Each row comes from the steps of one path. Every step used is in the known rows, and no mark comes twice. Write the path behind each row, first mark first.
Known rows:
j, c, y: [ -0.1 -23.3   5.7  31.7  -5.3   6.8  24.0   7.7   1.4   8.8 -22.9  17.8
  -4.1  21.4 -10.5  11.5 -20.0   1.7  -2.7  32.9]
v, d: [  3.2  -5.6  17.7  12.1 -10.4   9.5  19.7 -11.3  -0.7   0.6   2.6   6.1
 -15.1  -2.9  -1.9  -3.6   2.7  25.9 -10.4  10.1]
d, j, c: [  3.6 -24.3  11.7  30.4 -11.6   6.4  16.9  11.1   6.5   3.5  -9.8  24.8
  -6.1  12.4 -34.6   8.9   8.0   6.8  16.4   7.8]
v, d, j, c, y, p: [ -6.6 -39.9  18.5  16.9  -9.4   0.0  45.3   3.3 -12.4   1.5 -19.6  26.1
 -37.4  -5.0 -27.5   5.4  -4.1  33.0  -2.6  30.4]
g, c: [ -5.0  -4.9  11.9  17.6 -14.6  10.3   7.7   4.2   6.3   5.0 -21.1  15.2
  18.5   6.4 -10.5   7.6   0.0 -16.9   9.2  24.8]
g, d, j, c: [ -1.5 -20.5  37.3  17.3 -21.1   7.1  38.5   5.3   5.0   2.4 -11.9  18.9
   3.2   3.0 -39.7   7.1  25.3  12.6  15.0   8.7]
d, j, c, v: [ 17.1 -23.7  12.8  39.9 -29.9   2.4   9.9  17.8  -0.2   3.0  -8.4  29.0
  15.2   5.7 -40.8   4.0   0.7 -20.8  17.7   7.9]
n, c, g: [ -2.9 -29.3  29.1  17.1 -21.7   3.2  38.3  -7.8  10.2  -5.6  -2.7  13.4
  16.1   1.9 -22.2  15.3 -30.2   1.5  10.5  61.6]
y, p: [ -4.1 -13.7   5.6   5.9  -9.0   4.8   4.6  -1.9  -4.5  -2.9  -7.6  15.5
 -19.1   3.0   6.8  22.4  -4.9   6.2  -1.2  17.3]
c, v, d, j: [  9.7 -15.0   7.4  25.9 -34.4   4.3  12.1   3.4  -7.9   1.8  10.6  17.6
   0.8 -13.9 -27.2 -12.0   9.2  -0.4   2.7  -6.3]
n, c, v: [  5.7 -17.8  16.2  27.0 -33.4   6.2  15.4   2.4   0.8   3.5   3.7  18.6
  26.9  -4.8 -17.1   8.9 -15.1 -15.4   2.8  32.8]
v, c: [-10.8 -10.9  30.0  15.5 -12.3  11.8  27.8   1.7  17.5  -0.4  -2.8  11.8
  -2.6   8.0 -12.2  14.6  -7.1   5.6  -3.0  30.1]
n, c, y: [-17.4 -26.7  -4.4  22.8 -14.1   7.4  27.2   0.8   3.1  11.0  -4.5  14.7
   1.1   6.4  -6.1  13.4 -21.5   8.9  -6.7  39.9]
j, c, y, p: [ -3.9 -31.3  13.3  19.2  -2.7   1.5  28.5   6.5  -7.2   2.7 -28.5  24.0
 -19.5  12.1  -5.7  22.5 -23.1   7.4  -4.1  42.7]
y, c, v, d, j: [ -8.0 -25.6  32.1  30.1 -35.6   3.5  12.2  -1.4   4.5   2.1  27.3  18.3
   1.6 -18.1 -39.9  -2.8  18.2   7.6   2.8   0.9]
d, v: [ 11.6  -8.8  -3.8  30.1 -13.2   7.5 -16.7  -0.7   8.9   2.1  15.8  13.6
  -3.3   0.4  -1.6   7.0   5.2  -8.5   8.9  -8.5]
d, v, c, y, p: [-12.4 -29.1  15.0  20.7 -12.5   3.4  20.6   3.5   7.4  -0.3   1.4  22.5
 -22.7  -6.8  -4.9  21.9 -17.1  -2.1  -2.1  33.6]
g, d, v, c, n: [ 13.3  -3.3  47.3  23.8 -30.1   9.0  44.1  -2.2  19.1  -1.0  13.2  10.7
  20.2 -30.4 -26.7  11.7   1.0 -15.4   7.0  19.1]
j, c, v: [ 23.0 -14.5  26.7  36.0 -23.5   4.5  12.2   9.7   1.0   1.5 -15.8  21.9
  21.0   9.2 -22.1   7.4 -12.9 -22.5   6.6  24.9]

Write each row's path:
[ 15.7  -5.2  18.5  22.5 -28.1   6.1  13.7  -4.9  -7.5   0.2   4.2   9.8
   6.6  -9.1  -8.2  -8.5  -3.8  -1.5  -8.6  11.4] : c, v, d
[  7.6 -24.1  30.0  22.7 -10.6   6.5  35.4   1.1   1.2   0.6  -6.3  19.8
 -18.4  -0.4 -38.0  -5.6  12.1  31.0   5.8  12.3] : v, d, j, c
[  5.5 -24.6  41.8  26.4 -22.7   4.2  27.1  -3.2  25.4 -10.5   8.9  14.8
   9.5  -2.4 -27.3  12.5 -23.1 -15.8  16.4  44.0] : d, v, c, g
[-19.5 -27.8  59.6   7.8 -35.0   5.1  64.6  -0.3  18.8  -8.9  -2.3  12.8
  10.7  -5.6 -48.0   9.3   0.8   2.0  18.0  42.0] : v, c, g, d, j
[  4.4 -27.4  52.7  15.9 -33.6   2.8  43.8 -14.8  14.3  -7.7  11.6  11.6
  24.1 -17.2 -30.4   9.7  -5.8  -1.3  19.4  47.7] : n, c, g, d, v
[ -1.9 -16.5  44.9  26.7 -28.6   5.2  14.3  -9.5   4.8  -0.6  20.7  10.9
   8.8 -13.7 -20.9   1.5   5.5   6.8  -9.1  17.9] : y, c, v, d
[  6.0 -13.2  18.5  26.4 -38.9   4.7  20.2   8.7  -4.5   4.1  -8.2  21.9
  21.3 -16.2 -39.5 -15.9  10.3 -19.6  11.3  12.8] : g, c, v, d, j
[ 23.4 -18.5  25.1  31.2 -16.9   4.3  47.8   4.5  -1.2   2.8  -4.9  20.0
  -3.9 -20.4 -44.5  -2.8  -2.3  12.5   7.4  15.0] : v, d, j, c, n
[-13.0 -18.6  71.4   4.1 -27.7   6.9  65.1  -8.3  19.8 -10.7  -9.9   6.0
  18.1  -1.4 -29.6  13.5 -13.0   1.9   6.4  58.9] : v, c, g, d
[  4.5  -5.3  25.3  24.6 -18.5  10.1  38.4   4.7  15.1   1.2  -1.2  12.8
  13.1 -11.7 -18.6  17.6 -22.9 -12.1  -1.0  32.5] : v, c, n
[ 11.7  -4.0  33.6  21.9 -32.8   6.6  22.0   0.5  -4.5   1.8 -15.5  14.9
  27.6 -11.9 -20.6 -12.0  -3.7 -20.4   0.9  30.1] : g, c, v, d
[  9.2 -17.2  35.0  20.7 -33.0   5.7  35.1  -8.1  -2.9   0.5   7.5  14.8
  14.8 -17.6 -20.9  -5.1  -9.8  10.0  -7.8  38.4] : n, c, v, d
[ -3.9  -9.0  54.0  14.5 -23.4  10.8  33.0  -5.1  22.1  -3.0  11.3  10.8
   7.0 -11.3 -20.4   9.0  16.3   2.2   5.8  16.0] : g, d, v, c
[ -6.4 -26.4  61.8  21.7 -30.2   2.1  22.0 -16.1  22.8  -8.0  25.8   8.5
  18.7 -13.1 -31.5  15.8   8.6  -4.8  17.9  27.5] : y, c, g, d, v
[ -7.9 -22.7  46.9  15.4 -18.9   6.5  45.0  -2.6  20.7  -9.5  -7.4  10.9
  10.1   7.1 -24.5  15.9 -30.0  -5.3   7.6  59.2] : v, c, g
[ 20.5 -24.1  63.1  24.5 -24.1   1.2  39.6  -7.2  14.0  -9.6  -6.8  14.0
  20.1  -3.9 -35.7   7.3  -4.3  -9.0  22.3  40.1] : j, c, g, d, v
[ 11.3 -35.2  45.9  23.4 -17.7   0.6  51.7  -2.6   5.1  -8.2 -11.9  18.8
  -6.8  -0.7 -49.6  -4.9  -9.1  19.1  16.0  41.8] : v, d, j, c, g
[ 26.7 -14.2  44.8  29.8 -22.1   4.6  31.5  -0.8  -3.5  -1.6 -12.4  16.9
  10.0  -2.9 -25.5  -7.0  -8.3   2.3  -3.6  29.7] : j, c, v, d
[  8.0 -35.8  26.6  29.1 -18.7   0.2  32.6   7.8   8.9  -4.8 -14.1  23.2
   5.4  11.7 -46.3   9.4 -15.0  -5.0  26.2  36.4] : d, j, c, g
[ -1.3 -13.9  39.8   7.1 -26.7   4.4  39.2  -9.8   6.8  -7.0  -8.5   3.2
  17.9   0.7 -15.8  10.2  -8.3  -4.0   9.4  34.8] : c, g, d
[-15.9 -13.2  -6.7  23.3 -14.8   8.7  14.1   8.9   1.2  12.6 -27.0  14.9
  15.2  10.9  -6.3   6.6 -15.6 -21.5   1.2  32.6] : g, c, y
